Each row was made from one small tree. The marks that hang from a mark follow it in brackets, in the order of their numbers. Every link used is in the known rows. Write each row's tree.
Known rows:
Q995(Q903): [6,-1,5,9,17,-1,-6,-4,-2,-1,-3,-21,5,0,5,1,1,3,-6,-8,2,-11,8,-12,-2,-1,8,15,-4,5]
Q995(Q903(Q761(Q288(Q232) Q537))): [19,7,17,18,31,-2,-17,-8,-2,0,-3,-43,9,-8,8,3,5,6,0,-13,0,-17,1,-7,-8,6,1,-2,-19,2]
Q147(Q685): [1,9,8,2,6,-1,3,0,-1,-1,-6,-4,-1,0,-2,2,2,2,0,2,-5,0,0,-11,2,-7,-7,-4,13,3]
Q658(Q96(Q685) Q761(Q903)): [15,27,2,16,5,13,-1,-7,-7,7,14,10,-9,-4,-2,3,2,-8,-8,11,-2,7,2,9,7,0,-20,2,19,1]
Q537(Q761(Q288(Q232))): [15,2,10,16,13,-3,-11,3,-5,-2,-1,5,-3,-3,0,2,1,2,15,0,-7,2,-21,4,-19,8,3,-38,-20,-3]
Q537(Q761(Q288(Q232) Q903)): [21,7,16,24,15,-4,-15,1,-9,-3,2,-6,-6,-2,2,2,4,3,15,2,-10,-3,-31,0,-20,5,1,-31,-33,-6]
Q658(Q96(Q685(Q147)) Q761): [11,23,-1,10,7,14,3,-4,-3,9,9,21,-6,-6,-5,1,2,-9,-7,11,-4,13,14,10,8,3,-19,-3,39,3]
Q761(Q288(Q232) Q537 Q903(Q995)): [31,20,23,9,32,-6,-27,-11,-5,-3,-7,-29,-2,-8,6,8,2,10,20,-12,-4,-15,-25,0,-20,10,-8,-13,-51,-9]
Q232(Q288(Q761(Q537 Q903))): [8,3,19,4,4,-2,-8,2,0,-1,-10,-1,-3,-8,3,4,11,-3,15,3,-12,-5,-26,13,-15,-9,-22,6,-29,-14]
Q658(Q96): [2,1,-5,3,5,6,-1,-5,0,3,4,32,-5,-1,2,1,-1,-6,2,3,2,3,8,13,7,7,-7,-11,8,-2]
Q903(Q995): [4,-4,9,2,14,2,-6,-4,1,-1,-1,-15,4,-2,3,2,-5,4,6,-5,3,-10,15,-10,-6,1,1,8,-2,-2]
Q232(Q288(Q761(Q537 Q903(Q995)))): [10,2,22,5,9,-1,-10,1,0,-1,-11,-7,-2,-9,4,5,10,-1,17,1,-11,-8,-22,10,-17,-9,-21,9,-30,-15]
Q903(Q761(Q288 Q537) Q995): [20,10,22,15,31,3,-21,-3,0,0,-1,-57,9,-14,9,2,3,8,14,-13,2,-18,7,-8,-9,8,-6,-14,-26,-6]
Q288(Q761): [2,-8,4,4,-1,0,-3,4,-5,2,-15,6,0,-5,-1,0,7,-1,3,1,-5,-2,-17,3,-9,-6,-1,-19,-13,-10]
Q537(Q761(Q903)): [15,4,12,24,4,2,-7,7,-9,-5,6,-12,-6,-2,2,-2,4,-1,10,8,-9,-2,-21,-7,-9,1,1,-17,-19,-5]
Q903(Q761(Q288) Q995): [12,3,19,17,28,2,-16,-6,0,1,2,-50,9,-8,8,2,2,9,7,-11,2,-20,13,-11,-9,4,-3,-8,-18,-4]
Q658(Q761): [6,13,3,0,2,6,3,-2,0,4,5,-7,-1,1,0,4,-1,-1,-9,4,6,5,5,0,-1,-4,-8,10,6,13]
Q96(Q658(Q761) Q685): [7,27,-8,4,-4,3,5,5,-3,8,-2,-9,-7,-6,-5,6,-4,-10,-22,2,-1,14,-6,-4,7,-6,-4,19,47,-5]
Q658(Q96 Q761): [8,14,-2,3,7,12,2,-7,0,7,9,25,-6,0,1,5,-2,-7,-7,7,8,9,13,13,6,3,-16,-1,14,11]
Q232(Q288(Q761(Q537))): [4,0,15,-1,3,-1,-5,3,3,0,-13,6,-1,-9,2,4,10,-4,16,2,-10,-1,-19,16,-14,-7,-20,1,-20,-13]
Q903(Q761(Q288(Q232)) Q995): [14,0,24,16,29,-1,-16,-11,1,2,3,-39,10,-8,7,4,0,10,8,-12,1,-21,11,-7,-15,6,-5,-11,-18,-4]
Q903(Q761(Q537) Q995): [16,5,22,15,22,6,-14,-3,1,-1,5,-52,10,-13,8,1,2,4,10,-7,1,-18,14,-10,-5,5,-8,-3,-13,-5]
Q903(Q761(Q288(Q232) Q537) Q995): [22,8,26,14,33,0,-21,-9,1,0,0,-47,10,-13,8,5,1,9,15,-13,0,-19,5,-4,-15,10,-8,-17,-26,-6]
Q96(Q658(Q761(Q288)) Q685(Q147)): [13,34,-5,5,5,2,2,6,-4,9,-9,-12,-8,-8,-7,4,0,-6,-19,1,-8,14,-7,-8,3,-5,-5,13,49,-6]

Which tree is each row?
[23,5,20,25,22,-3,-18,0,-9,-4,2,-14,-5,-3,3,3,2,5,18,-1,-8,-8,-23,-5,-22,6,1,-28,-35,-7] | Q537(Q761(Q288(Q232) Q903(Q995)))
[15,35,-3,3,2,5,3,8,-3,7,-7,-13,-8,-12,-7,3,0,-10,-17,3,-9,16,-7,-7,6,-4,-9,17,52,-7] | Q96(Q658(Q761(Q537)) Q685(Q147))
[28,22,17,8,23,-7,-22,-8,-5,-3,-6,-19,-5,-6,3,7,5,7,16,-8,-6,-8,-35,7,-16,9,-9,-18,-49,-7] | Q761(Q288(Q232) Q537 Q903)
[11,31,-4,9,-3,3,2,4,-6,7,1,-16,-9,-6,-4,6,-2,-9,-22,3,-3,10,-13,-7,6,-9,-5,23,38,-7] | Q96(Q658(Q761(Q903)) Q685)
[20,15,9,-4,20,-6,-17,-5,0,0,-11,-3,0,-8,2,7,2,4,16,-10,-2,0,-21,13,-14,13,-5,-28,-31,-3] | Q761(Q288(Q232) Q537)
[9,19,-3,-4,7,-2,0,-1,1,7,-7,1,-6,1,2,11,-7,-3,-19,-6,7,7,-10,1,-4,-4,-2,14,14,6] | Q96(Q658(Q761(Q288(Q232))))
[18,24,3,11,17,8,-8,-9,-5,6,7,8,-10,1,4,6,2,-1,-4,3,5,2,-4,11,1,2,-18,-5,-12,8] | Q658(Q96 Q761(Q288 Q903))
[28,23,16,10,31,-3,-26,-4,-6,-4,-8,-44,-4,-8,7,4,4,9,18,-11,-2,-14,-22,-6,-11,6,-5,-8,-52,-9] | Q761(Q288 Q537 Q903(Q995))
[10,22,-3,9,4,13,2,-5,-3,9,11,20,-6,-5,-3,3,0,-10,-8,9,1,13,11,13,8,3,-17,-5,32,3] | Q658(Q96(Q685) Q761)
[14,-5,15,1,6,-4,-9,-5,-3,2,-16,20,2,-10,-3,6,5,-1,12,-2,-8,-2,-26,15,-21,2,-8,-33,-21,-11] | Q288(Q232 Q761(Q537))
[16,2,16,25,12,3,-11,5,-9,-6,6,-19,-4,-3,3,-2,2,1,12,5,-7,-7,-14,-12,-12,1,2,-13,-21,-7] | Q537(Q761(Q903(Q995)))
[21,8,15,25,20,0,-17,5,-10,-5,1,-24,-5,-3,5,0,3,5,17,0,-7,-7,-21,-10,-17,4,3,-24,-36,-7] | Q537(Q761(Q288 Q903(Q995)))
[19,32,2,16,15,9,-8,-8,-8,8,9,4,-10,-4,-1,5,4,-5,-4,6,-1,6,-6,11,4,3,-19,-9,4,0] | Q658(Q96(Q685) Q761(Q288 Q903))
[6,10,-4,9,5,8,0,-2,-3,5,4,29,-5,-7,-5,-3,3,-8,2,7,-10,8,10,9,9,7,-12,-14,33,-10] | Q658(Q96(Q685(Q147)))
[21,26,-1,1,20,11,-10,-5,0,6,0,12,-7,-6,4,7,1,-4,3,0,8,9,0,18,3,10,-18,-17,-8,9] | Q658(Q96 Q761(Q288 Q537))
[21,-2,25,10,14,-4,-16,-8,-7,0,-12,2,0,-10,0,7,5,3,14,-3,-10,-12,-29,7,-25,0,-10,-22,-35,-14] | Q288(Q232 Q761(Q537 Q903(Q995)))
[20,31,1,8,11,15,-2,-2,-3,7,6,14,-6,-12,-4,1,3,-10,0,10,-4,15,8,13,8,7,-22,-9,31,1] | Q658(Q96(Q685(Q147)) Q761(Q537))
[16,14,12,12,17,2,-15,0,-1,0,-1,-42,5,-11,6,0,8,4,8,-7,-1,-9,-8,2,-3,7,-8,-21,-23,-4] | Q903(Q761(Q288 Q537))
[4,-3,21,6,6,-2,-6,-1,0,0,-8,-2,-2,-5,3,4,9,0,12,3,-11,-9,-17,8,-17,-12,-19,12,-25,-14] | Q232(Q288(Q761(Q903(Q995))))
[22,34,-2,7,17,12,-10,-4,-3,8,2,7,-7,-11,0,5,3,-7,3,2,1,14,-2,18,5,10,-19,-22,9,0] | Q658(Q96(Q685) Q761(Q288 Q537))
